Each row was made from one small tree. The marks that hang from a mark follow it in brackets, in alphabetical order. Every link used is in the known rows. Write each row's tree.
Known rows:
ravak{konom{lekir{tero} negunab} mati{tuzo zubunab}}: [ 36   3  -8   3  -1  -4   0   0   5  -5  -7  -4   8  19  -1 -11   0  -2
   6  12   6  21 -14   9  -4  13   6 -15   6  -6]
ravak{mati{tuzo} zubunab{tero}}: [ 23  -7   8  -7   8 -11   4   3  11   6  -1  -9  -1  11  21   8   5  -7
  10   3   1   6  -4   3  -3   5   1  -6   8  -7]
lekir{tero}: [  4  -4 -17  -7   1   4  -5  -7  -6  -1   4   6   2   0  -6  -8  -3   6
  -2  -3   0   1   1   5  12  -3  -7   0  -3  -3]
zubunab{negunab ravak{mati} tero}: [  3  -3   6   0   7   1   6   4   2   4  -2  -3 -12   1  25  10   1   4
   5   8   1  -3  11   8   7  -1   3   4  -6  12]
lekir{tero{ravak{mati zubunab}}}: [ 9 -1 -6 -8  4 -8 -8 -8 -3  4  5  1  3 -9  7  4  1  1 -5  3 -1  7 -3  5
 -4 -2  9 -3 12 -4]
lekir{tuzo{konom{negunab} mati{tero{ravak} zubunab}}}: [ -4  -5  -3  15   1  10  -1  -3   1   3  -9   0   7   8 -19   8   4   1
   4   3   2  -4 -12  -5  -2   1  -7 -10  -2  -7]
lekir{tuzo{konom}}: [ -5  -3  -8  -1  -1  10  -8  -1  -4   2   2   6   3   4  -8  -6  -4  -4
  -3  -7  -2   3  -5  -1   4  -2 -12  -2   4  -4]
zubunab{negunab{konom lekir{tero{mati} tuzo}} ravak}: [ -2   2  -1  -2   5   4  10  -9 -14   6   9   4  -1 -13  -8  17  -3   0
  -8  -2 -12  11  -2 -15 -11 -15   7  28  -8  13]
ravak{konom zubunab{mati negunab tero}}: [ -2  -8  12  -6   4  -6   8   4   9   4  -2   2 -10  -4  30  12   0   1
   0   8  -2  -1  13  14  -4  -3   1  -3   6   7]
negunab{konom lekir tuzo{mati} zubunab{tero}}: [ -9   0  11  -8 -10 -11   8   1  10   4   6  -7   1  -6  -5   7 -12  10
  -2 -21 -11  -3   2 -20  -4 -11  -6  20 -23   2]
ravak{konom{lekir negunab} mati{tero}}: [ 14   5  -4   0   0  -5 -13   3   7  -4  -3  -3   9  14   3 -15   9  -2
   6  10   2   2   1  -2   0  11   8 -18   2  -7]
ravak{konom mati zubunab}: [ 12  -1   2 -10   1 -12 -10   2  13   1   1   1   3   1  19   3   4  -2
   0   0  -1   8  -4   7  -8   6   7 -17  18  -3]
konom{negunab{lekir{tuzo} zubunab{mati ravak}}}: [-14   5   3  -2  -3  -5  10   5  -6  -4   5   5  -3   7   3   4  -3   1
  -7  -5  -3   7  -9 -10  -3 -10   8  17 -18  -3]
negunab{konom lekir}: [ -1  -3 -10  -7  -4  -1  -7  -4   6   1   8   2   6  -4 -12   2   0  -1
  -4 -12  -8   3   1 -21   1  -7   1   9  -3  -4]
zubunab{mati{tuzo}}: [ -2 -10  -2   3   4  -1   2   4   0   1  -1   1   1   6   2  -1   8  -6
   2  -3   6   2  -6   3  14   4  -6  -9   4 -10]
negunab{zubunab}: [-9 -1 -9 -9 -6 -5 -4  1  6 -7  6  6  4  6 -3 -7 -3  1 -1 -9 -3 -4  3  1
 10 -2 -3  2 -6 -5]
lekir{tero{mati{tuzo}}}: [  7  -5  -9  -1   8   0   0  -9  -5   0   4   5   3   0 -10  -1   7  -1
   7  -5   4   4 -10   0   9   1  -5  -1   5  -3]
lekir{tuzo}: [ -3  -2 -11  -6  -3   5  -4   0  -3  -5   6   1   5   5  -8 -10  -1  -5
  -4  -3  -2  -1  -3  -3   4  -1  -3  -1  -2  -6]
tuzo{konom{lekir{tero} negunab} mati}: [  0   3  -5   4   3   6  -7  -8 -15   3  -2   3  10   1 -15 -10 -11  20
   2  -3   5   6  -8   8  11   1 -15  -8  -8  -4]
tero{mati ravak{konom{lekir}}}: [-18   6  -8  -2  -5   0 -19  -5  -3 -12   5   6   1 -15 -10 -12  10  -5
   1  -1   2 -13   2  -3  -1   5  11  -6  18   1]
ravak{konom}: [ -2  -3 -11  -5  -3   1 -12   0   8  -8   1   7   1   0   3  -7   3   0
   0  -5   2  -5   3   4   5   5  -3 -11   8  -1]
tuzo{konom{lekir{tero{ravak}} negunab} mati{zubunab}}: [ -1   2  -9  10  -2   9  -5  -9 -11   1  -7   2   7  -3 -22  -4  -9  15
   1   3   4   3 -10   8   5   1  -7  -6   0  -4]
ravak{konom mati{tuzo} zubunab{negunab tero}}: [ 21  -9  14  -3   8 -11   7   3  18   1  -4  -5  -4   9  32  14   4  -8
   6  10   1   9   6  13  -9   8   1  -9  11   4]
konom{lekir{tuzo}}: [ -2   5 -11  -7  -7   6  -6   2 -12  -7   6  -5   7   6 -12 -20  -5  -6
  -5   4  -3  -1  -1  -2   3   0   1   1  -2 -10]
ravak{konom{negunab{tuzo}} mati zubunab{tero}}: [ 22   5   9  -9   3 -15   2  -1  16  -1   0  -3  -1   4  21  -5   1   7
   1  -2   3   3   5   0 -13   4  10  -7   1   2]
tuzo{lekir mati{tero}}: [-13  -8   8   7   4  11  -1   6   0  10  -6  -3   2   0  -8   5   4   3
   8  -3   4 -12  -3   1  13   2 -23 -12  -4  -6]
konom{negunab{lekir}}: [  0   1 -12  -5  -2  -2  -4  -6   6  -7   4   8   6   6 -11  -6   2   9
  -1  -7   2   3   1 -13   7  -3   0   4 -10  -6]
mati{tuzo{konom{lekir{tero{ravak}} negunab}} zubunab}: [ 16   1 -15  12   1   8  -2  -9  -9  -5  -7   4   6   9 -22  -8  -2  -2
   1   7   6   6  -5   4   3   5  -4  -3   5  -7]
zubunab{ravak}: [ -3   0 -10  -2   4   5  -3   1  -6  -3   0   3  -5   1   3  -1   4   2
  -1  -2   3 -12   4   2  11   0   2  -1   0   0]

Write each row's tree:
[ 16   1 -12   2  -3   1  -5  -6   6  -7  -3   5   5   2  -3  -4   0  -1
  -3   7   1  16 -15   2 -14   3  12  -6   6   0] -> lekir{tero{ravak{konom{negunab} mati{zubunab}}} tuzo}
[-11   7   3   0  -5  -1   8   1   5  -5   3   6   5   3 -11 -16  -5   6
  -7 -14   4  -6   6  -3   6  -2 -10   5 -15  -3] -> konom{negunab{tuzo{lekir} zubunab}}
[-1 -9  5  2  8  1  9 -4  6 -1  1  1 -4  2  4  7  9 -3 11  2  4 -5  7  1
  8  1 -5  5 -1  6] -> zubunab{negunab tero{mati{tuzo}}}
[  7  -3 -15  -8  -2   0  -5  -8  -1   4   8   5   6  -5 -13   2  -6   4
  -5 -11  -9  10  -1 -16   0 -10  -2  14  -6  -1] -> negunab{konom lekir{tero}}
[ 11   2  -3  -2  -3  -4 -15   7   5   1  -2  -6   4   8   5 -11   8  -8
   5   9  -1   0   1   1   1  10   4 -18   8  -6] -> ravak{konom{lekir} mati{tero}}
[  0   2  -6  -4  -6   5  -7   0 -14  -5   2  -4   7   0  -7 -11 -12   5
  -3   3  -1   7 -12  11  -3   3  -8  -7  -1  -3] -> ravak{konom{lekir{tero tuzo{mati}}}}
[ -7   4   9   5   0  -3  -2  -1 -12   7  -3  -9   4  -6 -12   0  -1   1
  -6   1  -1 -15   5  -1  -3   1  -7  -7   5 -10] -> negunab{tuzo{konom{lekir} mati{tero{ravak{zubunab}}}}}
[-20  -2   4   2  -3   3  -4   4  -2  -5  -1   1 -11 -12  13  -3   1  -3
  -2  11   1 -11  18  10   3   0   5   1   4   7] -> zubunab{mati negunab tero{ravak{konom{lekir}}}}
[-11  -5   9   6   7  -6   3 -10   3   4   2   9  -1 -10  -5  24   8  -7
  -2  -1   0   6   2  -6  -7  -3  -3   9  17   1] -> tero{mati{tuzo{konom}} ravak{zubunab{negunab{lekir}}}}
[-24  -8   6  12   4  12  -6   2  -2   6  -6  -1   1  -9 -12   7   8   0
   5  -2   5 -19   0  -2  10   2 -17 -11   1  -6] -> tuzo{lekir mati{tero{ravak}}}
[-10  -5   3   5   7   3   8   1  -6   7   0   2  -3 -10  10  13   2   1
  -6   1  -4  -3   8   0   6  -7   7   5  -3   7] -> zubunab{mati negunab{konom} ravak}
[ -1   2  -6  -4  -5   5   1  -1  -8  -4   7  -5  12   0 -11  -9  -9  -9
 -12   6 -12   3   8  -7  -5  -5   4   8  -6  -3] -> zubunab{negunab{konom{lekir{tuzo}}}}
[  6  -2   4   9   7   2   0  11  -9   1  -9  -7  -8  12  10   0  13 -16
   5  12   6  -8   1   6   4  11   3 -13   8  -6] -> zubunab{mati{tero tuzo} ravak{konom{lekir}}}
[  9   7   5  -5  -1   4  -5  10  -6  -2   0 -10  -9   4  19  -8  -3  -8
   5  10  -1   0  -2   5 -10   5  10  -1   4   6] -> zubunab{ravak{konom{lekir{tuzo}} mati} tero}
[-15   0   2   2  -2   0   2   2  -1   1   2  10   5   8  -2  -5  -6   1
  -4 -10  -2  10 -10  -1   3  -6  -5   1  -8  -5] -> lekir{tuzo{konom{negunab{zubunab{mati}}}}}
[  8   9   2  -6  -2 -11   6  -6 -12   1   6  -7   4 -11   1  -6  -8   2
 -17  12  -3   5  12   9  -7  -3   9   6   2  -1] -> konom{lekir{tero{ravak{mati zubunab{negunab{tuzo}}}}}}
[ 11  -2   4   7  11  -8  -6  -7   6   2  -3   5   8   5   4   8   9  -5
   1   0   7   9  -8  -1  -5   7   3 -14  17  -9] -> tero{ravak{mati{tuzo{konom{negunab}}} zubunab}}
[  3   9  -3   0  -6   6   0   5  -8  -7  -2  -4  -4   1  -5  -5   3  -9
   3   8  -1  -2 -10   3 -11   4  16  -2  13   5] -> tero{mati{zubunab{ravak{konom{lekir{tuzo}}}}}}
[ -3   0  10  10  -5   3  10   2  11   9  -4  -5   3 -16  -9   7  -1  -5
 -11   0  -3   3   6  -7  -7  -2   1   4   5   6] -> tero{ravak{mati{zubunab{negunab{konom tuzo{lekir}}}}}}
[ -8  -3  -1   0   2  -7   2   4   5   0   0   5   4  13   0  -3   7   2
   3  -2  -1  -5   2  -5  10  -3   2  -3 -15 -10] -> konom{negunab{zubunab{mati{tero}}}}
[ 1  1 -6  1  1  3  4  0 -1  0 -3  2 -7 -2 -5  7  9  2  8 -1  2 -8 -6  0
  5 -1 10  0  8  5] -> tero{mati{zubunab{ravak}}}
[  4  11   1  -1  -4  -6  -9  -1   5 -10   1  -4  -2  -4   4 -21   2   3
  -1   2   5  -7   9  -5  -6   7  14  -3   0   2] -> zubunab{tero{ravak{konom{lekir negunab{tuzo}} mati}}}
[-16  -2  -4  -2   1   2 -14  -6   8  -7   2   9  -9 -17   3   0  12  -1
  10  -6   3 -17   5  -5  -1   2   7  -1  14   9] -> zubunab{tero{mati ravak{konom}}}
[ 20  -1  -4  14   4  10   5   8  -8   6 -13  -8  -4  21  -7   4   6 -15
   9  12   3  -6   0   4   6   8  -6  -7   7  -6] -> mati{tero tuzo{konom{lekir}} zubunab{ravak}}
[ -9  -2   5   0   9   5   8  -2  -3   1   1   3 -13  -8  12  11   7   6
   9   4   1 -15  13   3   7  -5   4  11  -4  16] -> zubunab{negunab ravak tero{mati}}
[  5   7  12  -8  -5 -14   9   6   8   7   6  -8  -8  -3  11   8  -6   1
  -3 -14 -11   2   4 -20  -9 -10  11  25 -16   8] -> negunab{konom lekir tuzo zubunab{ravak{mati} tero}}
[-18   5  13   3  -4  -2  10   2   4  -2   0   1   7  -1 -12  -8  -8  16
  -3 -16   7  -6  -3   0   7  -1 -17  -1 -19  -4] -> konom{negunab{tuzo{lekir mati} zubunab}}
[ -1   7  14  -3  -4  -8   6   7   5  11   1  -2 -15   1  13   9  -8   5
   1 -14  -4   4   2  -7  -1  -7  -4  19 -11  11] -> negunab{lekir tuzo{konom} zubunab{ravak{mati} tero}}
[  8  -8  12  13   8  15  23   9   3   5 -13  -6 -16   8  11  16   1  -8
  10  11   7  -7   9  13   6   2 -13   6  -2  10] -> mati{tuzo{lekir} zubunab{negunab ravak tero}}
[  4  -1  11  -2   1  -2   8   1  -9   7   2 -17  15   3  -5   9  -6  -7
  -7  13 -14   0   4  -4 -14  -4   1   0  -7  -9] -> ravak{zubunab{negunab{konom{lekir{tuzo{mati{tero}}}}}}}
[  0   1   2   2 -12  -9   4   2  18  -3  -2   1  -5  -7   1   8   2  -2
 -11   3  -1  10   5  -3  -8   2   8   4   5   7] -> tero{ravak{konom mati{zubunab{negunab{lekir tuzo}}}}}
[-20  -5   1   7   2  12 -10  -4  -4   1  -4   8  -2 -19  -5   4  -3   8
   0  -6   8  -5  -6  12   3   2 -18 -10   9   4] -> tuzo{lekir{tero{ravak{konom}}} mati}
[  8   6   8   2  -7   2  10   9  -3  -2 -10 -14 -13   0   6  -2  -7   8
   5   4   4 -13   1  10  -2   5   1  -3  -4   8] -> negunab{tuzo{mati{zubunab{ravak{konom{lekir}} tero}}}}
[ 0 -1  3  2  4 -2 -3  3  6 -2 -3  4 -6 -1 23 10  4  1 -1  7  3  3  6 13
  2  7  5 -8  7 12] -> zubunab{negunab ravak{konom mati}}
[ -8  -8   9  -2  -2   3   8  -1   4   6   4  -7   3  -5  -2  17 -11   4
  -1  -4 -11   6   1 -14  -7 -12  -8  18 -18   5] -> zubunab{negunab{konom lekir{tuzo{mati}}} tero}
[  7   7  -7   4   1  10   2  -4 -18   9  -4   2  -6  -4 -12   0  -3   5
   5   3   0   1  -8   9   4  -3   1   4  10   8] -> tuzo{konom{lekir{tero{mati{zubunab{ravak}}}}}}
[  0   4  10  -8  -6  -7   1  10  10  -1   3  -3 -13   6  24   9  -5  -7
   3  -4  -7   9  -6  -4 -15  -3   8  14  -5  10] -> negunab{lekir{tuzo} zubunab{ravak{konom mati} tero}}
[ -3   7  -4  -6  -7  -3   0   1 -10  -9   5   5   6   8   0 -19 -11   1
  -8   2  -3  13  -8   7  -7  -2   5   3 -10  -4] -> ravak{konom{lekir{tero tuzo} negunab{zubunab{mati}}}}
[-20  10   2   2  -1   0   6 -11  -5  -4   6  12   2 -16 -21 -11   0   8
  -6 -14   5  -7   1  -7   0  -7  -2  14  -8   4] -> konom{negunab{tuzo{lekir{tero{mati ravak}}} zubunab}}
